What can hang from each mark
sufulo: tanonin
bidid: foseb
tanonin: filol ponarep tobos
tobos: kiruf tanonin
munet: ponarep
foseb: fituv zofu
filol: foseb tanonin
fivoz: tobos
fituv: foseb
kiruf: fituv tobos

Known rows, with every way that one mark hangs from another
kiruf[fituv[foseb] tobos[tanonin[filol ponarep]]]: [-51  -4 -40  48  54 -42 -17  22 -54 -20  23  75  23  -3  27 -61  22  55
 -21 -22 -55   7]
munet[ponarep]: [-38 -28 -37  47  -2 -39  15 -26  33 -11  53  52   0 -21  -6 -42  67   2
  19  13 -32 -18]
filol[foseb[fituv zofu] tanonin[ponarep tobos[kiruf]]]: [-59  -7 -26  41   5 -40   8  11  32 -50  32  28  59  13 -18 -90   2   6
 -20   0 -58 -36]
tanonin[filol[foseb] ponarep tobos]: [-45   6 -32  22   0 -55  16 -23   9 -45  25  30  54 -14  15 -34  -1  16
 -15  -9 -55   5]
foseb[zofu]: [-44 -13 -42  55 -22 -48   1 -28  23 -19  41  24   2 -15  28  -6  41  -5
   5  10 -36 -32]
fivoz[tobos]: [-48 -15 -43  53  14 -40  18 -40  -6 -13  50  25 -12 -29  31   4  63  15
   2  -3 -24  -8]
kiruf[fituv]: [-46 -17 -42  75  21 -68  -2 -31 -15  -6  41  54  -9 -19  18  -4  62   6
   3   5 -29 -13]
tobos[kiruf[fituv] tanonin[filol[foseb] ponarep]]: [-58  -6 -35  26  29 -61   5  -4 -20 -54  37  67  51  19   8 -78  12  23
  -5  -6 -54  -6]
tobos[kiruf]: [-41 -16 -39  34 -11 -63  13 -47  -3 -24  57  50   6  -2   9 -27  40  11
  16  15 -21 -25]
kiruf[fituv[foseb] tobos]: [-43  -9 -43  72  49 -55 -13  -8 -52  -2  32  70 -18 -11  21 -34  43  51
 -17 -11 -33  -8]
fituv[foseb]: [-42 -13 -41  46   9 -26   5 -17  -8  -7  52  52  -9 -16  21   3  36  26
   5  -3 -15   1]
kiruf[tobos]: [-37 -13 -41  60   3 -61  -2 -31 -20 -13  40  45  -8 -19  11 -31  55  27
  -1   4 -22 -23]
fivoz[tobos[tanonin]]: [-53 -16 -42  50  19 -23  15  -8  -8 -25  51  30   6 -18  26 -16  63  16
   6  -8 -27  -8]
fivoz[tobos[kiruf[fituv[foseb[zofu]]] tanonin[filol]]]: [-59  -3 -44  35  42 -38   5  -4 -29 -36  37  45  20   7  50 -45  24  40
 -11 -15 -56  -7]
sufulo[tanonin[filol ponarep tobos[kiruf]]]: [-44   4 -32   8 -35 -35  17  14   3 -41  29  57  51 -14  36 -35   7   7
   4  -2 -64  -7]
tanonin[filol ponarep tobos[kiruf[fituv[foseb]]]]: [-44   7 -35   6  16 -58   8 -17 -18 -32  26  54  56  -4  34 -41 -12  32
 -11  -9 -71   6]
tobos[kiruf[fituv] tanonin]: [-51 -17 -39  44  20 -56   2  -2 -23 -35  52  67  23  14   6 -54  45  16
  13   6 -35 -23]
sufulo[tanonin[filol[foseb[fituv zofu]] ponarep tobos[kiruf]]]: [-53   9 -31  11 -37 -31  11  25  13 -52  22  50  60  -1  32 -57 -10  13
 -12  -4 -76 -19]
bidid[foseb[fituv zofu]]: [-60 -13 -40  53 -28 -41  -1 -12  30 -24  47  17  10 -30  46 -33  42   6
  -2   4 -46 -17]
kiruf[fituv[foseb[zofu]] tobos[tanonin[ponarep]]]: [-51 -10 -40  56  45 -30 -17  36 -41 -20  26  66  16   0  23 -58  24  46
 -20 -21 -57 -11]
fituv[foseb[zofu]]: [-44 -10 -42  47   0 -23   0 -10   4 -12  44  40  -4 -11  32  -1  24  20
  -1  -3 -30 -11]

Rows
[-53  -8 -27  55  28 -56  14   6  22 -55  27  33  47  10 -19 -81   8   1
 -19  -6 -54 -27] | filol[foseb[zofu] tanonin[ponarep tobos[kiruf[fituv]]]]
[-51   9 -32  25 -16 -44  13  23   3 -53  17  56  51  -2  32 -53  -4   9
 -14  -9 -76 -13] | sufulo[tanonin[filol[foseb[zofu]] ponarep tobos[kiruf[fituv]]]]
[-56  -6 -37  14  32 -42   0   8 -30 -39  39  75  48  15  26 -64   4  35
  -1 -11 -56   4] | tobos[kiruf[fituv[foseb]] tanonin[filol ponarep]]
[-60  -4 -34   9  -7 -41   2   0   4 -58  40  49  65  22  15 -82  -4  22
  -4   0 -59 -20] | tobos[kiruf tanonin[filol[foseb[fituv zofu]] ponarep]]
[-41  -1 -39  39  10 -54   6  -6 -12 -26  37  47  23   2  22 -31  14  26
  -4   0 -52 -24] | tanonin[tobos[kiruf[fituv[foseb[zofu]]]]]
[-49   6 -31  23 -11 -47  16  19  -6 -49  23  64  48  -5  25 -50   4  12
 -11  -8 -65  -5] | sufulo[tanonin[filol[foseb] ponarep tobos[kiruf[fituv]]]]
[-39  -8 -31   8 -15 -47  22 -16   5 -31  45  40  46 -11   6 -33  12  11
   7   2 -50 -15] | tanonin[ponarep tobos[kiruf]]
[-52 -14 -39  40  31 -39   1  11 -31 -31  53  76  21  17  11 -53  31  31
   9  -2 -33 -13] | tobos[kiruf[fituv[foseb]] tanonin]
[-61  -4 -41  21  42 -31   8   0 -26 -37  35  46  33   4  48 -48  13  38
 -13 -20 -65   0] | fivoz[tobos[kiruf[fituv[foseb[zofu]]] tanonin[filol ponarep]]]
[-58 -12 -25  53  16 -36  10  11  24 -37  36  34  48  -5 -27 -69  24   6
 -16  -2 -40 -17] | filol[foseb[fituv] tanonin[ponarep tobos]]
[-44   3 -33  20 -34 -28  14  19   7 -34  25  50  45 -27  39 -18  17   0
   1  -5 -62   0] | sufulo[tanonin[filol ponarep tobos]]
[-44 -16 -28  47   9 -40  15  -1  22 -27  38  32  39 -21 -10 -39  37  -8
   3   0 -37  -9] | filol[tanonin[ponarep tobos]]
[-47 -13 -29  40  33 -42  12   6   0 -26  38  52  41  -4  -8 -57  19  12
  -3  -6 -45  -7] | filol[tanonin[ponarep tobos[kiruf[fituv[foseb]]]]]
[-61 -15 -33  78   9 -45  -4  -5  33 -35  37  28  18   4 -14 -65  36   0
 -15   6 -31 -37] | filol[foseb[fituv zofu] tanonin]
[-39  -5 -37  42   7 -68  10 -22 -12 -25  41  48  23  -3  11 -30  32  17
   5   8 -44 -23] | tanonin[tobos[kiruf[fituv]]]
[-50  -7 -40  55  39 -62 -15   4 -43 -26  22  64  27  -7  22 -62  39  35
 -14 -11 -57  -7] | kiruf[fituv tobos[tanonin[filol ponarep]]]
[-51  -9 -35   4  -5 -45   9 -11  -5 -48  46  55  57  10  18 -61  13  16
  12   1 -48  -8] | tobos[kiruf tanonin[filol ponarep]]
[-49 -12 -25  57  22 -45  21   3  23 -45  36  32  40  -8 -31 -58  27  -2
 -10  -7 -30  -9] | filol[foseb tanonin[ponarep tobos]]
[-52   6 -31  24 -29 -25  10  26   9 -41  24  53  50 -17  28 -38   8  10
 -11  -7 -63  -5] | sufulo[tanonin[filol[foseb[fituv]] ponarep tobos]]
